Each row was made from one walk, in order. Every step used is in the known rows, and no mark comes twice. Write each row's walk.
Known rows
V -> W -> G -> F: [ 10  21 -33 -23  12  -4  14   9 -15  -2  32  -7 -16   9  -1 -11  31   5
   6  24  13   1 -24   5]
P -> F -> Z: [ -3  12 -35 -29   7 -14  31  -2   5  -3   6  -6   8  11   5  17  18   7
  14  14   1  -1 -14 -10]
F -> G -> W -> V -> T: [ 17  12 -26  -1  23 -14  -7  13   3  -8  21   8   1  11   1  -5   5   5
  13  16  11  -2 -16   1]
Z -> F -> G: [  9   5 -35 -13   5   4   3 -10   8 -14  26 -13   1  11   1  -6  23 -10
  15   5  10   7 -11  13]
L -> Z -> B -> G: [ -6  15 -23  -9 -25 -15  32 -13   6   4  30 -15  -4  24  -5  16  22  -7
 -12  -2   2 -13 -13 -20]
P -> F -> G -> B -> Z: [  0  16 -43 -19 -10 -25  35  -3   2   2   2  -8  17   2  -1  15  16   3
  -1  34 -12  -7 -13 -18]
G -> B: [ -4  19 -38 -29 -12 -17  26   7  -5  -9   9  -9  -3  10 -12   6  35   6
  12  29  13  -8 -20 -17]
W -> G -> B: [ -7  10 -26 -19  -3  -8  25  14 -10   1  20 -10  -7  11  -4 -13  35   8
  12  30  22   5 -17  -9]
V -> W -> G -> B: [ -2  16 -31 -28  -3 -11  18  22 -11  -4  33 -10 -10   5  -8  -4  34   6
  12  33  12   1 -30   7]
L -> Z: [-10  11 -25 -34  -6  -4  32  -2   0  12  28 -12 -15  27  -6  14  26  -1
   4  15  14 -10 -23 -16]
T -> V -> W -> G: [ -6   3 -11 -30  -7  -9  28   6 -34   4  27 -13  -8  10   8  -2  42   1
  16  25  17   9 -36   5]
G -> F: [ 10  25 -40 -23   7 -10  22  -8  -9  -6   7  -6 -12  15  -4  -2  31   4
   6  18  13  -8 -12 -19]
P -> F -> G -> W -> V -> T: [ 16  10 -37  -4  22 -25   9  14   3   3  10  10  12   7   7   6  -1  13
   6  25  -4   5 -14 -14]
B -> Z -> F -> G -> W -> V -> T: [ 25  11 -33   5   7 -10   1 -10   8   4  24  -3   3  17   0   1   6  -4
 -11  16  -9  -3 -16   8]
B -> G -> F -> Z -> L: [ 19  35 -32   7  -6 -12  16 -25   1 -12  14 -11   4  21   0   2  21   8
 -16  -7   4 -21  -4 -11]
L -> Z -> F -> G: [  9   2 -26 -13  -2  10  16 -10  11   2  40 -12 -10  22  -6   7  16  -7
   1   8   8   1 -11   5]
B -> G -> F -> Z: [ 10  31 -33  -4  -1 -15  24 -22  -4  -9  13 -11  -9  23   6   4  21  10
 -11  -7   7 -16  -4 -14]
F -> Z -> B -> G -> W -> V: [ 17  20 -23  13  -3 -14   4 -13  13 -14  18  -1  11  16   7   1  16   2
   0 -10   7  -6   0   9]
V -> W -> G -> F -> Z -> L: [ 24  24 -24  -6  12   6   3   4  -1 -13  36  -5  -2   6 -11  -8  24   5
   2  18   8  -5 -17  19]
L -> Z -> B -> G -> W: [  9  23 -34  -6 -23 -15  22 -15   8  11  22  -8   3  18  -4  12  19  -4
 -13  -2   1 -11 -12 -18]
G -> W: [  7  27 -50 -31   4 -12   8  -4  -3   6   1  -2   6   9   1  -4  30   2
  18  13  15  -4 -22 -10]
G -> W -> V -> T: [ 13  17 -32 -11  17 -20   3  15  -4   3  15   8  -5  19  -1   0  15  12
   7  20  12  -3 -24 -11]
L -> Z -> B: [ -3   9 -21 -21 -15  -5  27  -3  10   0  29  -9  -5  18 -14  16  23 -11
   3  13   6  -7 -15 -14]

Which walk is each row?
[ -5  10 -20 -39 -12 -16  28   1 -29  -4  18 -12  -5  11   3  13  42  -2
  17  22  11  -1 -39   0]
T -> V -> W
[ 13  20 -31  12  -6 -31   5   1   4  -6  18   0   7  16   1   4  12   2
  -9   1  -2  -6 -14 -16]
Z -> B -> G -> W -> V -> T
[ 11  22 -27   0 -21 -13  32 -18   4   3  26 -10  -9  23  -8  14  19  -2
 -22   2   0 -14  -4 -25]
L -> Z -> B -> G -> F
[ 17   7 -38  -8  -4   0   7  -4   8 -18  24 -11   1   6  -9  -3  23  -3
  10  18   8   4  -8   8]
Z -> F -> G -> B
[  3  12 -19 -15  -2  -4  11  -5  17 -26  19  -7   7   6 -10  10  22 -12
  20   3   6  -5  -8   6]
F -> Z -> B
[  0  16 -34  -7 -10 -23  30 -11  11  -9   9  -9  18   8   7  18  14   2
  -1  -1 -10  -3  -5 -14]
P -> F -> Z -> B -> G
[ 20  18 -18  17   2 -20   2  -1  14 -18  24   2   5  16  -2  11   3   4
  -6  -5  -2  -8  -6  -1]
F -> Z -> B -> G -> W -> V -> T
[ 17   4 -28  -8 -11   6  20  -6  12  -2  38 -11 -10  17 -15  11  17  -1
  -5  20   7  -1  -8   1]
L -> Z -> F -> G -> B
[-10  14 -29 -33   8  -6  13  16 -12   0  35 -13 -11  10   3  -8  33  -1
  17  20  15   3 -34  11]
V -> W -> G
[ 11  17 -24   7 -17 -16  20 -11   6  12  28  -2   0  27   3   6  18   3
 -17   0   7  -8  -8 -10]
L -> Z -> B -> G -> W -> V
[ 17   9  -6 -15   2   0  25  -3 -28  -6  27  -5 -12   9   3   0  33   7
   7  23  14   6 -21  11]
T -> V -> W -> G -> F -> Z
[ 13  15 -18  -6  18   6  18  -4  -5  -5  22  -4 -14  15   1 -15  24   7
   7  15  20   4  -3   1]
W -> G -> F -> Z
[  5  20 -22 -15   1   0   6  -7  13 -19  18  -9  13  13 -11   5  24  -3
  15   5  11 -14 -15   7]
F -> Z -> L
[  6  16 -28 -13  13  -1  21  -1 -14   4  18  -6 -15  15   3 -20  32   7
   6  21  21   6 -10 -11]
W -> G -> F
[  3  29 -38 -17 -27 -18  25  -9   2  -1   7 -14  15  10 -19  10  34  -2
  -8  32  -3 -23 -23 -14]
G -> B -> Z -> L
[ 15  23 -45  -2  -7 -23  21 -14  13  -2   1  -2  25   3   6  15  11   5
  -2   0 -11  -2  -4 -13]
P -> F -> Z -> B -> G -> W
[ -5  24 -39 -29 -22 -21  35  -6  -4   2   6 -14   1  13 -11  12  34   0
  -2  32   0 -18 -23 -18]
G -> B -> Z
[ 10  22 -35   9 -12 -25   7 -11   2  -3  12  -3  12  15  10  -6  25   1
  -3  -4   7  -4  -8  -6]
Z -> B -> G -> W -> V
[  5  11 -36 -15  -6  -2  14 -23   7  -1  21 -19   5  14   2   1  23 -16
  -1  10  -4  -5 -16   9]
B -> Z -> F -> G
[  3  32 -42 -11  -6 -22  28 -19 -13   0   9 -13 -10  24   9  -1  29   9
 -12  -1   8 -14 -11 -26]
B -> G -> F
[ 11  10 -15 -20  -3  -7  28   0 -36   3  23  -7 -13   9   5  -4  40   6
   6  28  16   8 -27   0]
T -> V -> W -> G -> F
